What can hang from each mark
k_905: k_909
k_794: k_313
k_940: k_313
k_996: k_4
k_909: k_440
k_313: k_4 k_440 k_794
k_440: k_357 k_739
k_4: k_313 k_996
k_739: k_440

Every row comes from one small tree of marks. Brackets hold a mark, then the marks that hang from it, in the order of their numbers. Every link used is in the known rows. Which tree was each row made from?
In the rows, zero is written as 128.
Known rows
{k_313 k_4 k_440}: [119 118 163  92 109 141  84 117 113 126  96 126 105 138 114 121 153  55
 110 114]
{k_996 k_4}: [117 160 181  94 119 114  55 102 134 105 116 171 106 139  91 150 162 106
 112 148]
{k_905 {k_909 {k_440 k_357 k_739}}}: [ 93 155 250 148 141 192  51 108 138 129 135 160  99 121 152 126 194  22
 104 197]
{k_996 {k_4 {k_313 {k_440 k_739} k_794}}}: [117 115 164 109 112 126  92 117 128 102 125 171 120 144  76 159 142  97
 114 118]
{k_4 {k_313 {k_440 k_357 k_739} k_794}}: [101  93 155 146 102 172 116 113 110 109 120 150 130 137 100 130 156  72
 111  88]
{k_940 {k_313 {k_440 k_357 k_739} k_794}}: [108  71 155 160 119 169 137 100 100 109 139 131 122 130 112 110 158  90
 113  92]
{k_4 {k_313 k_440 k_794}}: [102 114 141 104 101 148  95 128 102  96 112 156 121 139  89 146 158  87
 108 105]
{k_794 {k_313 k_4}}: [118 133 144  91 119 125  81 116  88 100 112 131 109 133 106 132 165 131
 111 140]
{k_794 {k_313 {k_440 k_739}}}: [121  95 179 129  99 173  97  89 113 110 115 128 115 125 126 106 160  85
 112 110]
{k_739 k_440}: [ 98 179 202 114 109 153  60  93 109 118  93 163  95 127 109 105 187  44
 102 118]
{k_905 k_909}: [ 95 178 208 104 127 161  43 123 129  99 112 167  95 132 133 145 194  71
 106 197]
{k_940 {k_313 k_440}}: [117 108 163 121 110 146  94  99 108 101 122 150 110 125 115 118 163 111
 107 114]
{k_940 {k_313 k_794}}: [103 120 135 112 129 127  99 116  84  91 134 148 109 132  96 140 173 141
 109 131]
{k_4 k_313 k_996}: [110 195 134  86 106 122  52 141 121  62 111 184 124 140  73 165 151 156
 104 130]
{k_905 {k_909 k_440}}: [ 95 175 237 105 140 167  31 123 131 116 126 166  89 123 141 142 196  37
 101 214]
{k_794 {k_313 {k_4 k_996} {k_440 k_357 k_739}}}: [127 101 152 132 109 160 119 113 109 102 118 115 127 135 110 109 139  93
 115 101]
{k_940 k_313}: [111 136 157 114 121 129  75 100 100  96 125 160 107 126 109 131 175 147
 106 136]

Write each row's tree
[116 125 155  96 111 116  88 124 124  95 121 172 119 145  71 163 144  99
 113 123] | {k_996 {k_4 {k_313 k_440 k_794}}}
[117 101 167 133  98 170 106  95 109 103 113 125 122 126 122 100 162  75
 112 105] | {k_794 {k_313 {k_440 k_357}}}
[109  76 151 115 122 159 126 125  98 134 116 105 110 146 106 124 146  43
 117  98] | {k_313 k_4 {k_440 k_739} k_794}
[115 159 140 116  95 148  84 135 131  70 110 168 136 139  81 140 138 106
 107  98] | {k_4 {k_313 {k_440 k_357}} k_996}
[108 129 131 132 104 161 114 140 121  76 124 154 140 144  75 143 133  97
 111  87] | {k_4 {k_313 {k_440 k_357 k_739} k_794} k_996}
[111  91 135 138 123 166 146 137 109 114 123 100 129 150  94 118 129  43
 119  82] | {k_313 {k_4 k_996} {k_440 k_357 k_739} k_794}
[108 151 118  90 102 136  94 155 114  63 115 160 130 146  64 160 135 113
 108 103] | {k_4 {k_313 k_440 k_794} k_996}
[121 151 133  84 119 119  80 130  94  84 113 132 114 137  94 138 154 145
 111 140] | {k_794 {k_313 {k_4 k_996}}}
[102 178 112  84 114 120  75 157 105  58 119 171 127 147  59 172 148 149
 107 126] | {k_4 {k_313 k_794} k_996}
[115 108 164 125 110 156 106 110 115 130 100 119 117 137 119 105 152  37
 112  99] | {k_313 k_4 {k_440 k_357}}
[120 131 170 114 106 124  82 110 137 100 117 177 123 140  82 149 146  96
 112 119] | {k_996 {k_4 {k_313 {k_440 k_357}}}}
[116 146 153 135  96 163  90 125 136  80 116 167 137 138  89 135 136 104
 108  92] | {k_4 {k_313 {k_440 k_357 k_739}} k_996}
[117 106 114  98 127 121 124 143  86  86 130 128 116 142  82 141 139 125
 112 112] | {k_940 {k_313 {k_4 k_996} k_440 k_794}}
[ 96 162 250 124 141 182  36 113 136 126 132 165  90 122 149 136 194  35
 102 207] | {k_905 {k_909 {k_440 k_739}}}
[116 110 165 125 112 134 102 114 130 104 127 167 126 144  78 151 142  89
 115 110] | {k_996 {k_4 {k_313 {k_440 k_357 k_739} k_794}}}
[117 168 140  93  95 138  70 140 129  68 106 173 128 140  78 151 138 119
 106 109] | {k_4 {k_313 k_440} k_996}
[110 137 131 109 104 151  99 145 119  73 121 159 132 145  72 155 133 110
 110  97] | {k_4 {k_313 {k_440 k_739} k_794} k_996}
[119 154 153 112  96 152  75 130 134  78 113 171 128 138  86 146 136 116
 107 102] | {k_4 {k_313 {k_440 k_739}} k_996}
[112 121 116  78 122 131 117 158  98  97 111 110 116 153  78 142 132  65
 115 106] | {k_313 {k_4 k_996} k_440 k_794}
[113  67 138 148 128 151 145 115  88 115 137 120 121 136 105 118 148  98
 114  95] | {k_940 {k_313 k_4 {k_440 k_357 k_739} k_794}}
